Each row comes from the steps of one path. Every step used is in the known rows, and no mark comes twice. Write the path behind each row, first mark first.
Known rows
musu -> maso -> fuve -> fama -> liruv: [  5.6 -15.8 -49.9  19.4   6.7  24.7 -12.5 -29.2 -11.2   1.2  14.0   6.8
   1.5  23.7   4.0  -1.0  42.1  19.5 -37.5 -19.0  -1.7   6.3  15.7]
refav -> dufun -> fama -> musu: [-18.0  28.5  12.0  12.7  61.9  23.8 -27.9  24.8 -32.5 -10.3 -20.5   0.7
  13.4 -10.6   6.9   3.2  72.1   3.9 -52.9 -52.2  54.7  -4.9  12.5]
musu -> maso -> fuve -> fama -> dufun -> refav -> liruv: [ -1.6  22.7 -24.9  17.8 -15.1   8.7 -42.8 -22.7 -38.2  -6.4   1.0  -0.7
  -1.3  27.1  -0.6  -1.3  58.3  25.1 -65.4 -32.2   0.9 -20.9   4.7]
dufun -> fama -> musu -> maso -> fuve: [  7.0  10.1 -30.6  31.6  59.0  32.4 -21.9 -28.7 -26.6  -6.1   6.8 -30.3
   8.5   6.2   6.2 -11.7  61.5  38.6 -66.5 -42.7  23.6  15.9   7.9]
fuve -> fama -> dufun -> refav: [-15.8   0.3  -2.4   6.6  35.4  38.0 -64.8  15.3 -36.4  -0.3 -18.6 -10.6
   9.9  19.0  -4.3  12.0  67.3   1.4 -31.2 -28.3  41.2 -38.2 -13.9]
fama -> fuve: [-19.8   6.9 -15.8  11.6  17.9  27.8 -16.9  30.0 -22.5   2.4   9.8  -7.6
  13.8  34.7   8.0  10.4  47.2  11.6 -29.0 -26.4  16.3  25.2   2.8]
refav -> dufun -> fama: [-11.6  10.1   1.4   7.6  58.6  34.3 -25.1  16.5 -38.4 -15.4 -21.4  14.0
  12.1  -3.1   3.1  23.9  73.5  11.7 -25.4 -46.9  46.6   5.2  10.9]
fuve -> fama -> dufun: [-24.9  -3.7  -2.2   4.2  31.6  41.9 -22.8 -13.3 -20.2   0.0  -7.8   4.0
  16.5  22.6  -6.0  13.3  57.9   0.6 -13.6 -17.5  24.4 -31.5   2.3]
maso -> fuve -> fama -> liruv -> refav -> dufun: [  7.8   9.6 -17.8  12.4 -37.6  33.3 -38.3  11.8 -20.1 -13.9 -23.7  -5.8
   2.9 -17.1  17.0  13.9  45.1 -17.9  -7.4 -10.4  13.3 -13.4  42.9]
musu -> maso -> fuve -> fama -> liruv -> refav: [ 17.2  -4.4 -44.3  22.5 -15.0  34.9 -17.7 -26.4  -2.8  -5.7   1.4 -29.4
   0.4   1.3  10.5  10.2  32.2   9.2 -25.2  -1.4  -4.2  -3.5  22.4]
maso -> liruv -> refav -> dufun -> fama -> fuve: [ -5.7  32.8 -12.9  11.4  -6.6  20.2  -0.4 -10.9 -24.3 -17.7 -26.8 -22.0
  30.1 -10.0  23.9  16.0  55.9   0.6 -65.4 -22.4  20.4 -14.8  25.1]
musu -> fama -> dufun -> refav -> liruv: [-52.8  42.5   6.8  21.3  11.6  12.3 -70.8   5.2 -23.2  -4.0 -23.0 -17.3
  25.3  14.4 -13.5  25.4  61.6   0.5 -71.4 -43.1  23.1 -48.6  -6.2]
refav -> liruv: [-29.2   8.4   3.1  20.3  19.2  12.4 -39.5  17.6 -18.1   0.1   3.6   7.6
   9.7  42.4   0.6  14.5  41.8   2.7 -23.3 -26.6  12.9  11.2  21.3]
fuve -> fama: [ -8.8 -23.1 -17.0   6.9  46.5  45.6 -41.2   4.1 -16.0   0.5  -7.7  -3.7
  -4.1  22.9   4.3  18.1  48.5   4.2   8.5 -11.1  30.3   7.9   0.9]
musu -> maso -> fuve: [ 12.4  -8.8 -46.3  25.6  25.6  58.0 -12.1 -29.3 -34.8  -4.2  16.2  -9.3
   0.2  36.9  -4.1   6.3  51.6  44.5 -13.7 -23.1  -4.2  29.5  11.1]
dufun -> refav: [ -6.0  -6.9  -9.2  20.8  50.0  47.6 -72.9  39.5 -41.8  -0.4 -11.0 -19.5
   7.0  30.3  -1.2  15.8  59.0  14.0 -22.6 -34.9  41.4   5.2  -8.6]
dufun -> fama: [-15.0 -12.9  -4.6  19.4  74.1  36.8 -45.0   6.0 -24.0  -6.8 -10.7 -14.1
  18.4  13.2   4.1  19.5  63.2  14.3 -30.5 -38.8  45.0   9.1   2.8]
dufun -> fama -> musu -> maso -> liruv: [ -9.7   9.3 -27.9  27.8  70.8  22.0   3.3 -58.9 -16.6   1.2   1.4 -19.5
  23.4  24.1   3.7 -12.6  55.8  29.6 -90.8 -31.4  22.2 -16.0   4.1]
maso -> liruv: [-16.5 -17.0 -23.6  23.8  35.1  46.8 -21.1 -33.4 -24.7   4.2  -3.5  -1.6
  25.6  50.9   1.5   4.9  48.2  11.1 -27.0 -11.7  10.4  -9.1  19.9]
fama -> musu -> maso -> liruv -> refav -> dufun: [  5.4  45.7 -20.1  17.8   5.4  42.8  25.0 -36.3 -23.1  -7.0  -9.0 -15.5
   6.7  10.5   1.2   1.2  43.5  15.5 -46.0  -9.9   0.5 -25.0  26.4]
dufun -> refav -> liruv -> fama -> musu -> maso: [-18.9  42.6  -9.0  27.8  31.2  -8.0 -51.0  21.1 -13.6  -0.5   0.0 -29.6
 -11.4   1.6  11.2   4.6  48.3   7.1 -74.5 -39.4  13.7  -7.5  -2.8]

Write each row's path
[ -7.7  14.0  -1.7   2.5 -11.2  24.2 -25.1  27.3  -9.0  -9.7 -24.8   0.6
   4.5 -16.4   9.7  26.1  41.1 -25.7  -8.2 -12.0  24.4 -29.1  27.1]	fuve -> fama -> liruv -> refav -> dufun
[-39.4  29.1  -7.6  16.3 -10.0 -17.0 -29.2  27.5  -3.7  -2.6   3.7 -11.3
   6.8   7.9  24.8  17.2  40.1 -10.2 -45.0 -25.2  -0.9  15.1  18.1]	refav -> liruv -> fama -> fuve
[ -3.9  38.5 -26.7  35.9   3.6  -0.9 -65.5   6.8 -24.3  -4.6   2.3 -36.9
 -11.2  -0.3  17.7  -7.8  51.1  15.4 -73.7 -39.4   3.3   4.3  11.2]	dufun -> refav -> liruv -> fama -> musu -> maso -> fuve
[-13.7  13.3 -54.1  17.0   9.5  16.0  25.6 -47.6  -7.9   0.1  13.9 -18.3
  10.8  23.1  16.6   9.2  43.7  23.4 -63.6 -11.1 -21.5   1.5   5.1]	musu -> maso -> liruv -> fama -> fuve
[ -4.9  -4.2 -18.1  26.1  11.6  58.5 -31.4 -27.0 -17.2  -3.3 -14.0 -34.5
  23.6  26.2   5.8  15.7  37.3   1.2 -13.1   6.0  11.6 -20.4  27.4]	maso -> liruv -> refav
[-20.4  10.4   4.9  23.6  21.1   9.7 -77.6  44.4 -33.4  -0.5  -7.9  -7.6
   5.5  38.5   2.5  14.4  50.9   3.8 -42.9 -37.2  29.4   2.7   5.0]	dufun -> refav -> liruv
[-45.5   1.9 -17.5  22.4  32.3  25.5 -34.6  -1.8   2.3   4.4 -10.0  -8.0
  28.5  12.0  -7.5  27.5  45.0  -4.8 -44.1 -31.2  19.7 -22.8   5.1]	musu -> fama -> liruv
[-21.4   7.6   6.7  23.8  79.5  25.8 -43.7  13.2 -17.1  -1.0 -10.3 -27.4
  19.2   4.0   6.2  -1.2  62.2   4.7 -54.6 -42.7  54.7  -1.0   4.6]	dufun -> fama -> musu
[  1.2  20.3   8.0  11.1  37.8  42.8 -33.7  21.6 -29.2 -22.7 -32.4 -18.5
  11.4 -27.1   8.5  34.8  62.9   1.7 -12.0 -29.3  45.2  -8.0  19.5]	liruv -> refav -> dufun -> fama
[-26.6   9.1 -19.6  12.1  17.8  18.6 -26.6  23.9 -10.0  -2.0   2.5 -23.2
   7.8   2.3  21.4  19.7  49.1   0.0 -26.7 -21.7  10.5  16.1   4.7]	liruv -> fama -> fuve
[-29.5  21.2  11.2   9.8   5.8   2.7 -68.3  18.2 -28.5  -1.2 -15.4   3.4
   9.9  25.5  -0.5   8.9  58.0  -9.5 -50.9 -31.7  30.2 -39.2   1.3]	fuve -> fama -> dufun -> refav -> liruv
[ -1.6  -6.3 -23.0  21.0  24.4  44.9 -57.4  -5.7 -21.6   2.9  -4.9 -25.0
  -4.1  12.7  13.4 -14.6  50.1   3.5 -15.9 -14.8  26.0  13.9  19.6]	maso -> fuve -> fama -> musu
[-15.5  17.8 -32.7  22.1  23.2  30.7 -16.8 -52.5 -31.6  -3.1  -7.6 -17.6
  23.9  23.5  -1.0   8.9  66.7  22.7 -77.1 -24.8   0.0 -60.9  -7.9]	musu -> maso -> liruv -> fama -> dufun -> refav
[-27.3   5.1 -35.0  18.3   6.4  18.0 -12.8 -21.3  -9.2   1.2  -1.6 -20.8
  21.6  20.3  24.7   7.6  46.4  -2.0 -50.9 -10.5  -5.2  -5.3  15.3]	maso -> liruv -> fama -> fuve
[-32.8  14.0 -11.8  26.3  11.9  35.2 -44.5   2.8  10.3  -3.0 -21.6 -43.0
  27.1 -12.3  -3.4  39.0  35.4 -14.7 -30.3 -14.1  19.6 -32.7  13.8]	musu -> fama -> liruv -> refav
[ -1.5  16.9 -11.7  15.4  -4.3  53.7 -11.8 -17.2 -31.9 -11.9 -24.6  -8.3
  18.5  12.6   5.5  20.2  47.9  -0.5 -11.8  -5.1   7.9 -22.3  35.2]	maso -> liruv -> refav -> dufun
[ -7.8  -5.5 -48.6  22.7  38.9  38.4   5.1 -62.5 -11.9  -2.4   3.8 -11.8
   8.1  24.3   6.1  16.1  47.6  24.9 -35.0  -7.7 -11.7 -12.1   8.6]	musu -> maso -> liruv -> fama
